Each row was made from one walk, in order. Every step used is in the known rows, and no mark comes twice. Write each row's walk.
Known rows
nima, zetazu: .11  -.41  .04  -.13  -.03  .04  -.09  .07  .04  -.18  .30  -.02  -.07  .32  .00  -.21  -.01  .13  .00  .23  .12  .05  -.11  .06  .02  .10  -.12  .17
vebiz, vore: .23  -.55  -.11  -.32  -.12  -.01  -.15  .08  -.07  -.17  .31  .13  -.06  -.36  .21  .10  .15  -.34  -.14  .35  -.11  -.26  -.19  -.17  -.12  .16  -.14  .76
nuvo, kavat, nima, zetazu: -.01  .16  .02  -.07  .44  -.04  .11  .13  .05  .10  .02  .15  .23  .31  -.04  -.02  -.17  .12  .08  -.04  .20  .03  .01  -.11  .09  -.18  -.03  -.39
sogo, tago, padofu, kavat, nima, zetazu, vebiz: .06  .40  -.24  .24  -.44  -.02  .22  -.05  .20  -.22  .30  .02  -.15  .34  -.05  -.02  -.07  .33  -.02  -.09  .71  .25  .07  .10  .33  .31  .10  -.32
nuvo, tago: -.02  -.44  .07  -.33  -.15  -.01  .07  .01  -.13  .02  .04  -.25  -.09  -.29  -.07  -.01  -.03  .03  -.04  .10  -.21  -.05  -.19  -.21  -.20  -.11  -.30  .19
nima, nuvo: .07  -.35  .04  -.03  -.35  .04  -.12  .01  -.17  .10  .41  -.13  -.09  .02  -.11  -.01  .04  -.15  -.08  .25  -.40  -.05  -.05  .01  -.22  .02  -.15  .04
kavat, tago: -.05  -.16  -.09  -.41  -.22  -.02  -.06  .11  -.09  .10  -.03  .07  -.07  -.13  .22  -.15  .08  -.21  -.04  .20  -.45  -.25  .11  .09  -.31  .08  -.15  .29
sogo, vebiz: .16  -.54  -.15  -.23  -.40  .02  -.21  .05  -.37  -.07  .38  .04  -.16  -.07  .14  -.14  .31  .00  -.11  .04  -.49  .11  -.02  .09  -.30  -.22  -.15  .53
nima, nuvo, tago, zetazu, vebiz, vore: -.08  -.40  .17  .17  -.08  .03  -.34  -.06  .05  -.08  -.26  -.04  -.01  -.25  -.58  .19  .17  -.09  -.02  -.17  .51  -.11  -.23  -.27  .13  -.12  .22  .06
sogo, tago, zetazu, nima, nuvo, kavat: -.09  -.04  -.01  .27  .37  .22  .11  .11  -.37  -.07  .09  -.29  .12  .17  -.66  .18  -.21  .26  -.05  -.20  -.13  .37  -.09  -.09  .25  -.20  -.14  -.45
sogo, fuson: .14  -.58  -.15  -.27  -.22  .07  .05  .07  -.41  -.20  .41  -.19  .01  -.04  .07  -.14  .04  -.10  -.23  .43  -.37  -.01  .01  .10  .01  .01  .02  .44
kavat, tago, nima, zetazu, vebiz, vore: .06  -.15  .14  -.04  .51  -.03  -.41  .12  .26  -.04  -.29  .34  -.08  -.03  .05  -.16  .19  -.44  .11  -.10  .73  -.22  .01  .05  .27  .23  .36  .17
zetazu, vebiz, vore: .20  -.53  .05  -.19  -.32  -.02  -.27  -.02  .14  -.26  .36  .20  -.12  -.41  .21  .06  .26  -.45  -.12  .15  .25  -.19  -.10  -.04  -.07  .31  -.01  .52
padofu, kavat, nima, zetazu: -.04  .37  .13  -.06  .30  -.07  .33  -.08  .14  -.05  -.07  .21  -.13  .25  .22  .11  .02  .22  -.02  .20  .24  .12  .03  .00  .09  .18  .07  -.06
kavat, nima: .20  .04  .05  -.13  .13  .03  -.07  .00  -.07  .04  .11  .09  -.03  .08  .26  -.14  -.08  -.22  -.02  .15  -.34  -.13  .19  .01  -.23  .07  -.16  .24
sogo, tago, padofu, kavat, nima, zetazu: .03  .36  -.45  .12  -.27  -.01  .33  .02  -.03  -.14  .23  -.05  -.07  .42  -.05  .02  -.12  .44  -.03  .12  .30  .21  .01  -.05  .31  .17  .00  -.10
nima, zetazu, kavat, tago: -.16  .17  .05  -.14  .22  -.11  -.10  .28  .25  .06  -.23  .12  -.08  .24  .14  -.22  .06  .14  -.01  .08  .01  -.03  .12  .22  .00  .14  .13  .09
nima, nuvo, kavat, tago: -.30  .05  -.15  -.21  -.24  -.09  .11  .17  -.15  .43  -.05  .02  .23  -.19  -.20  .13  .02  -.10  .01  -.03  -.43  -.12  .00  -.09  -.22  -.28  -.09  -.49
nuvo, kavat, nima, zetazu, vebiz, vore: .04  .10  .10  -.04  .40  -.13  -.11  .13  .32  -.05  -.01  .42  .20  .03  -.05  .11  .08  -.20  .04  -.16  .87  -.08  -.05  -.16  .24  -.01  .21  -.24
tago, padofu, kavat: .09  -.14  -.34  .04  -.79  -.04  .32  -.25  .00  -.21  .39  -.07  .05  -.22  .34  .13  -.02  .18  -.05  .20  -.12  -.06  -.15  .05  -.04  .09  -.16  .17
padofu, kavat, nima, nuvo, tago, zetazu, vebiz: -.27  .52  .47  .32  .10  .03  .17  -.26  .04  .09  -.56  -.02  -.07  -.10  -.40  .30  .03  .18  .02  -.32  .42  .15  .05  -.13  .10  -.09  .20  -.56
zetazu, kavat: .09  -.18  .13  -.12  -.05  .01  -.02  .04  .03  -.14  .30  -.04  -.11  -.08  .28  -.09  .02  -.03  -.14  .15  -.30  -.07  .02  .15  -.18  .11  -.22  .37
kavat, nima, zetazu, vebiz, vore: .15  .00  .15  .03  .30  -.09  -.33  .10  .39  -.08  -.01  .36  -.10  .18  .06  -.10  .17  -.31  .03  .03  .76  -.08  .09  -.02  .18  .29  .27  .20
nima, nuvo, kavat, tago, zetazu: -.28  .12  -.13  .05  -.01  .09  .02  .05  -.22  .20  -.35  -.05  .36  -.01  -.41  .12  -.10  .13  .06  -.15  -.24  -.22  .02  -.04  -.04  -.42  .01  -.47

Which walk is each row?
-.11  -.32  .11  .13  -.06  .13  -.09  -.06  -.23  .01  -.20  -.33  .06  .04  -.58  .02  -.08  .27  .03  -.05  -.10  .00  -.18  -.18  .00  -.31  -.06  -.11 -> nima, nuvo, tago, zetazu
.20  -.08  .34  .20  .69  .12  -.16  .05  .09  -.17  .06  -.05  -.04  .35  .13  -.23  -.10  .09  .08  -.04  .23  .06  -.04  .15  .23  .06  .05  .17 -> tago, nima, zetazu, kavat
.11  .28  .16  .00  .34  -.02  -.01  .06  .08  .03  .03  .13  -.04  .11  .36  -.16  -.04  -.11  -.09  .07  -.32  -.07  .24  .14  -.20  .13  -.09  .26 -> zetazu, kavat, nima
.11  -.39  .21  .00  -.23  .03  -.20  .00  .26  -.25  .36  .04  -.15  .26  .01  -.25  .03  .02  .03  .05  .55  .06  -.03  .18  .05  .26  -.01  -.07 -> nima, zetazu, vebiz
.06  .39  -.24  .22  -.18  -.08  .22  -.16  .25  -.10  .07  .10  .12  .39  .24  .04  -.09  .31  .10  .09  .32  .08  .06  .06  .23  .07  .17  -.12 -> tago, padofu, kavat, nima, zetazu
-.09  .29  .16  .17  .45  .00  -.19  .12  -.07  .35  -.22  -.01  -.06  -.02  .01  -.08  .00  -.25  .05  -.08  -.41  -.11  .16  .18  -.10  -.04  .14  -.07 -> zetazu, kavat, tago, nima, nuvo
-.07  .18  -.37  .10  -.26  -.14  -.19  .17  .35  -.02  -.04  .01  .13  .36  .15  -.29  -.05  .28  .13  -.05  .14  -.08  .14  .27  .11  .05  .20  .01 -> nima, zetazu, kavat, tago, padofu
-.30  .13  .08  .16  -.18  .13  -.14  .00  -.04  .15  -.28  .03  .28  -.05  -.40  .05  .00  .04  .08  -.37  .16  -.18  .08  .08  -.02  -.25  .10  -.73 -> nima, nuvo, kavat, tago, zetazu, vebiz
-.31  .26  .02  -.06  .31  -.14  .10  .20  .03  .41  -.22  .05  .13  -.10  -.17  .13  -.02  -.28  .03  -.17  -.40  .24  .05  .04  -.09  -.18  .05  -.60 -> zetazu, nima, nuvo, kavat, tago
.11  .34  -.48  .03  -.46  .04  .36  -.10  -.22  -.10  .28  -.08  -.06  -.01  .12  .12  -.11  .21  -.09  .14  -.17  .04  .08  -.07  .05  .12  -.18  .10 -> sogo, tago, padofu, kavat, nima
.14  -.39  .20  -.16  .36  .13  -.02  -.06  -.24  .03  -.08  -.27  -.04  -.28  -.05  -.07  -.13  -.11  .08  -.08  -.13  -.07  -.20  -.20  -.04  -.17  -.22  .18 -> nuvo, tago, nima
.05  .20  .16  -.06  .55  .06  -.11  .09  -.03  .10  -.27  .02  -.05  -.12  .30  -.19  -.04  -.23  .04  -.10  -.34  -.21  .18  .20  -.10  .04  .02  .23 -> zetazu, kavat, tago, nima
-.21  .16  .00  -.40  -.24  -.08  .35  -.06  -.07  .06  -.16  .16  -.16  -.39  .37  .18  .16  -.06  -.10  .23  -.31  -.17  .03  .10  -.24  .17  -.07  .15 -> padofu, kavat, tago
.15  .32  -.27  .08  -.41  -.06  .27  -.24  .04  -.06  .13  .05  .08  -.07  .41  .11  -.06  .08  .02  .10  -.14  -.06  .10  .05  -.05  .08  -.03  .07 -> tago, padofu, kavat, nima
-.05  -.16  -.17  .29  -.22  -.10  -.10  -.03  .17  .15  .03  -.36  .06  .00  -.33  .03  -.11  -.01  .14  -.18  -.19  .37  -.19  -.07  .07  -.12  .05  -.29 -> zetazu, nima, nuvo, tago, padofu
.02  .42  -.28  .32  -.48  -.09  .21  -.19  .04  .15  .16  -.01  .09  .07  .11  .23  -.02  .04  .03  .13  -.23  .04  .11  .02  -.06  -.02  .11  -.24 -> tago, padofu, kavat, nima, nuvo
-.21  .43  .25  .10  .33  -.12  -.01  .14  .02  .39  -.27  -.12  -.09  .01  -.22  .04  -.02  -.02  .00  -.11  -.28  .13  .08  -.14  -.15  -.14  .06  -.19 -> zetazu, kavat, nima, nuvo, tago
.03  .34  .14  -.16  .10  -.06  .40  -.15  -.08  .00  .01  .17  -.14  -.12  .40  .18  .02  -.06  -.09  .21  -.22  -.03  .12  .00  -.18  .16  -.12  .12 -> padofu, kavat, nima
-.08  .16  .33  .33  .13  .11  -.25  -.12  .05  .14  -.44  -.11  .01  .17  -.52  -.04  -.04  .02  .09  -.35  .29  .00  .10  -.07  .01  -.17  .16  -.43 -> kavat, nima, nuvo, tago, zetazu, vebiz
.19  -.22  .22  .15  .42  .20  -.17  -.13  -.03  -.34  -.09  -.05  -.02  .18  .05  -.14  -.14  .03  .00  -.04  -.11  .17  .03  .18  .07  .06  -.06  .23 -> tago, zetazu, nima
-.22  .15  -.05  .29  -.29  -.17  .34  -.17  .14  .08  -.08  -.25  -.04  -.24  -.17  .34  -.03  .17  .04  -.13  -.07  .48  -.24  -.10  .17  -.07  .10  -.40 -> zetazu, nima, nuvo, tago, padofu, kavat
.12  -.51  .08  -.09  -.09  -.04  -.33  .09  .33  -.29  .26  .24  -.13  .02  .02  -.05  .20  -.22  -.08  .12  .76  -.07  -.15  .00  .17  .34  .14  .32 -> nima, zetazu, vebiz, vore
-.01  .03  -.01  -.23  .42  .06  .10  .03  -.25  .24  -.21  .06  .27  -.28  .12  -.01  -.13  -.26  .12  -.19  -.25  -.25  .01  -.06  -.08  -.25  -.15  -.19 -> nuvo, kavat, tago, nima
.17  .33  .22  .21  .49  .15  -.15  -.04  .01  -.15  -.31  .04  .11  .29  .14  -.21  -.14  .13  -.02  -.09  -.15  -.14  .28  .13  -.02  -.04  .02  .25 -> tago, zetazu, kavat, nima
-.12  .25  .14  -.07  .49  -.02  .27  -.08  -.01  .01  -.37  .17  -.10  .04  .16  .05  .00  .08  .10  .05  .22  -.02  .00  .09  .20  .11  .13  -.07 -> padofu, kavat, tago, nima, zetazu
.07  -.20  .14  .16  .28  .14  .05  -.08  -.30  .21  .23  -.16  .23  -.13  -.23  .16  -.16  -.16  .09  -.12  -.28  .00  -.13  -.11  .01  -.37  -.16  -.42 -> tago, nima, nuvo, kavat
-.16  -.33  .07  -.16  -.24  -.03  .02  .04  -.18  .21  .07  -.28  -.11  -.17  -.36  .07  .03  .01  -.04  .07  -.30  .05  -.23  -.21  -.18  -.17  -.16  -.13 -> nima, nuvo, tago
.03  .17  -.42  -.01  -.49  -.11  -.11  .09  .16  .05  .02  -.02  .15  -.03  .35  -.20  -.02  .02  .05  -.01  -.34  -.21  .16  .24  -.13  .06  -.01  .18 -> zetazu, kavat, tago, padofu
-.15  .43  -.02  .25  -.28  -.18  .19  -.19  .43  -.04  -.24  .00  .03  .13  -.06  .07  -.03  .33  .14  -.31  .84  .20  -.06  -.05  .35  .05  .23  -.54 -> nuvo, tago, padofu, kavat, nima, zetazu, vebiz
-.06  .36  -.24  -.02  -.30  -.15  .39  -.23  .05  .08  -.19  -.05  .08  -.22  .16  .21  -.07  .22  .07  -.07  -.02  .00  -.06  -.21  .01  -.11  -.04  -.08 -> nuvo, tago, padofu, kavat, nima
.17  -.23  .02  .09  .36  .28  -.08  .06  -.31  -.38  .07  -.24  -.17  .18  -.24  -.18  -.16  .17  -.15  -.02  -.14  .30  .01  .06  .15  .16  -.22  .30 -> sogo, tago, zetazu, nima
.20  -.66  -.28  -.31  -.24  -.04  -.28  .14  -.34  -.14  .31  .20  -.14  -.35  .19  .05  .44  -.22  -.19  .09  -.26  -.03  -.16  -.12  -.19  -.18  .00  .90 -> sogo, vebiz, vore
